Each row comes from the steps of one walk. Every step used is in the known rows, and no mark comes twice. Write the walk behind each row, first mark first.
Known rows
t/e/q/r: -11,30,47,-3,4,13,-27,-3,-10,-8,39,-12,5,-12,17,2,-74,-18,-19,23,-26,11,-9,7,-47
q/e: 9,36,20,17,11,5,-5,16,-10,2,-10,23,-1,14,-5,2,-12,-4,-6,25,-9,-11,-24,-5,-11
p/v/t/e/q/r: -26,17,9,1,22,30,-13,-24,-17,-23,21,-11,-8,-10,24,-7,-80,-43,-28,28,-19,25,-18,-1,-70
e/p: -4,5,6,40,-9,2,2,23,-14,0,-23,16,3,-2,-6,11,2,-8,-29,22,-1,-13,-19,-7,10
v/p: -14,23,-21,20,-3,4,-7,11,-21,-6,-2,12,-8,9,0,2,-32,4,-10,2,-4,-8,42,-6,-2
r/t/v: -25,4,8,29,50,7,7,13,14,-13,5,-6,2,-8,13,16,11,7,-2,16,2,-12,-22,-3,-5
q/e/t: 5,26,17,42,-6,-3,2,14,-13,-11,-18,17,19,15,-19,12,-3,-13,-35,22,-6,-21,-22,3,1
t/e: -11,17,36,12,0,6,-14,29,-9,-5,14,2,-9,-14,-1,-3,-50,13,-15,26,1,-14,-22,5,-19
t/v/q: -4,21,-1,8,26,-4,1,24,0,-5,5,-10,-14,-13,8,11,-47,-7,16,0,13,-4,25,1,-4
r/q/e/t/v/p: -26,36,6,33,2,-3,15,24,1,-4,-10,-6,3,15,-12,9,-16,-11,-2,17,6,-22,17,5,1
t/v: -11,9,31,21,29,-8,1,27,15,7,8,-9,-8,-12,12,12,-16,-7,5,19,9,-6,-26,2,-7
e/p/v/t: -24,-9,-41,45,16,25,20,-8,-21,-23,-45,15,-14,-2,6,-4,-9,-38,-31,27,3,4,-27,-17,-23
p/v/t/e: -28,2,-5,22,17,27,2,3,-16,-24,-6,3,-22,-14,10,-15,-51,-15,-25,34,7,2,-30,-5,-45
q/e/t/v: -2,21,35,33,19,-11,8,25,1,0,-12,-8,12,2,-7,18,-4,-14,-17,28,13,-15,-40,6,-1
p/v: -21,12,-22,13,27,-5,4,7,-2,-23,-9,11,-16,3,7,1,-28,-19,-7,21,-4,-4,-32,-12,-29
t/e/p/v/q: -17,16,-31,5,3,7,3,20,-39,-27,-23,4,-17,-12,-7,0,-61,-7,-12,28,13,-4,3,-10,-19
e/q/v/p: -19,21,-20,28,4,21,19,-3,-29,2,8,5,-5,11,10,7,-61,-18,-6,-14,9,10,48,0,-14
t/e/q: -21,15,43,16,1,6,-1,6,-30,-13,35,-4,-12,-16,8,-1,-82,14,-22,23,-7,6,-30,6,-44
v/t: -12,0,-9,47,9,28,3,-2,-1,-10,-11,14,-10,-3,11,-5,-18,-24,-23,6,-5,-2,7,-5,-16
r/q/e/p/v: -24,26,-14,26,9,4,21,17,-10,-11,-37,22,-11,15,-12,0,0,-25,-5,46,-7,-17,-55,-15,-17
r/q/v: -27,20,8,40,6,21,18,29,39,15,1,13,-5,9,1,2,-12,-45,18,-5,0,-26,8,5,2
r/q: -32,22,12,35,-3,4,3,26,29,-1,13,12,-10,5,-4,-2,-13,-19,12,6,-22,-28,-8,0,-9
p/v/q/r/t/e: -24,28,-21,-13,34,26,-22,-2,-13,-40,6,-4,1,-9,8,0,-48,-11,-12,23,-14,-5,16,-3,-34

Which walk is each row?
-13,3,27,41,16,-15,7,27,14,-6,-1,-15,9,-9,0,20,-8,-16,-21,15,11,-15,-27,8,2
e/t/v
-14,13,16,21,6,27,-21,14,-17,-12,-12,3,20,-9,-3,8,-5,0,-40,39,-13,-15,-12,-2,-6
q/r/t/e/p
12,32,-10,23,-7,12,6,20,-39,-3,-37,23,2,7,-15,9,-15,-4,-14,24,3,-10,9,-10,11
v/q/e/p
-3,32,-32,25,6,-1,7,7,-25,-34,-29,13,6,15,-18,9,-33,-26,-24,17,3,-12,0,-3,-11
p/v/q/e/t
-13,-5,8,49,-8,45,12,17,-22,9,-32,8,-1,-13,-2,-2,-26,-26,-35,27,25,-7,-7,2,-3
q/v/t/e/p
-10,20,-8,16,30,24,-21,-7,13,-21,5,10,22,6,10,11,12,-20,-18,9,-35,-14,14,-5,-9
q/r/t
-14,-3,12,44,-13,30,2,17,-30,-3,-25,7,-5,-17,-4,-5,-24,-4,-41,36,10,-6,-16,-3,-10
v/t/e/p
-33,12,21,23,18,20,6,-5,-31,-30,33,-3,1,-12,9,2,-56,28,-27,19,-12,-2,-26,3,-40
r/t/e/q
-33,2,12,55,-14,47,19,23,-2,10,-25,6,-5,-10,-5,-8,-21,-34,-18,24,15,-18,-4,5,-3
r/q/v/t/e/p
-29,15,-23,23,38,10,6,9,-9,-13,-2,-5,-1,1,10,11,-5,16,-5,7,6,-8,30,-7,-4
r/t/v/p
-28,14,-17,6,24,20,-11,5,-19,-29,-23,3,6,-5,3,5,-13,-17,-34,46,-10,-7,-37,-9,-25
q/r/t/e/p/v
-21,27,36,42,13,-7,15,30,25,-1,-5,-8,9,5,-11,14,0,-21,-1,27,4,-26,-39,9,-3
r/q/e/t/v
-20,15,-7,34,6,-7,7,20,-9,-9,-8,-13,4,0,-3,15,-24,-4,-20,5,14,-10,26,4,4
e/t/v/p
-2,26,-11,26,28,16,16,15,-32,-9,-38,9,7,2,-8,16,11,7,-10,28,11,-12,0,-9,9
r/t/v/q/e/p
8,33,-9,34,-8,1,2,13,-25,-21,-21,14,14,11,-20,12,-26,-14,-26,9,-2,-20,19,3,3
v/q/e/t
-15,21,-2,12,19,-4,2,21,-9,1,2,-6,-10,-3,9,9,-29,3,3,9,12,-1,26,-3,-4
t/v/p
-3,35,-35,-16,24,6,-26,-2,-3,-24,-2,2,-6,3,12,5,-49,-50,2,5,-19,6,34,-7,-29
p/v/q/r
-15,3,15,35,8,47,3,13,-6,6,-6,2,-10,-13,8,-8,-46,-27,-18,13,20,-4,3,7,-19
q/v/t/e
14,44,-6,7,8,10,-4,16,-26,-7,-11,22,-6,10,-7,2,-36,-4,6,10,-3,-8,21,-5,-9
v/q/e
-36,2,4,24,18,26,12,-16,-39,-30,16,-5,-21,-16,17,-13,-87,-10,-28,28,1,19,-39,-2,-64
p/v/t/e/q
4,34,7,-13,29,3,-26,14,16,0,11,-16,0,-11,16,14,-43,-37,12,3,-8,3,39,3,-11
t/v/q/r
-28,26,-12,9,39,14,-3,-14,-15,-16,20,-16,7,1,22,15,-34,-5,-9,6,-11,11,36,-2,-26
e/q/r/t/v/p
-13,7,-33,40,18,31,22,-8,-32,-16,-52,22,-11,9,2,-6,-5,-38,-31,40,5,7,-38,-18,-26
q/e/p/v/t
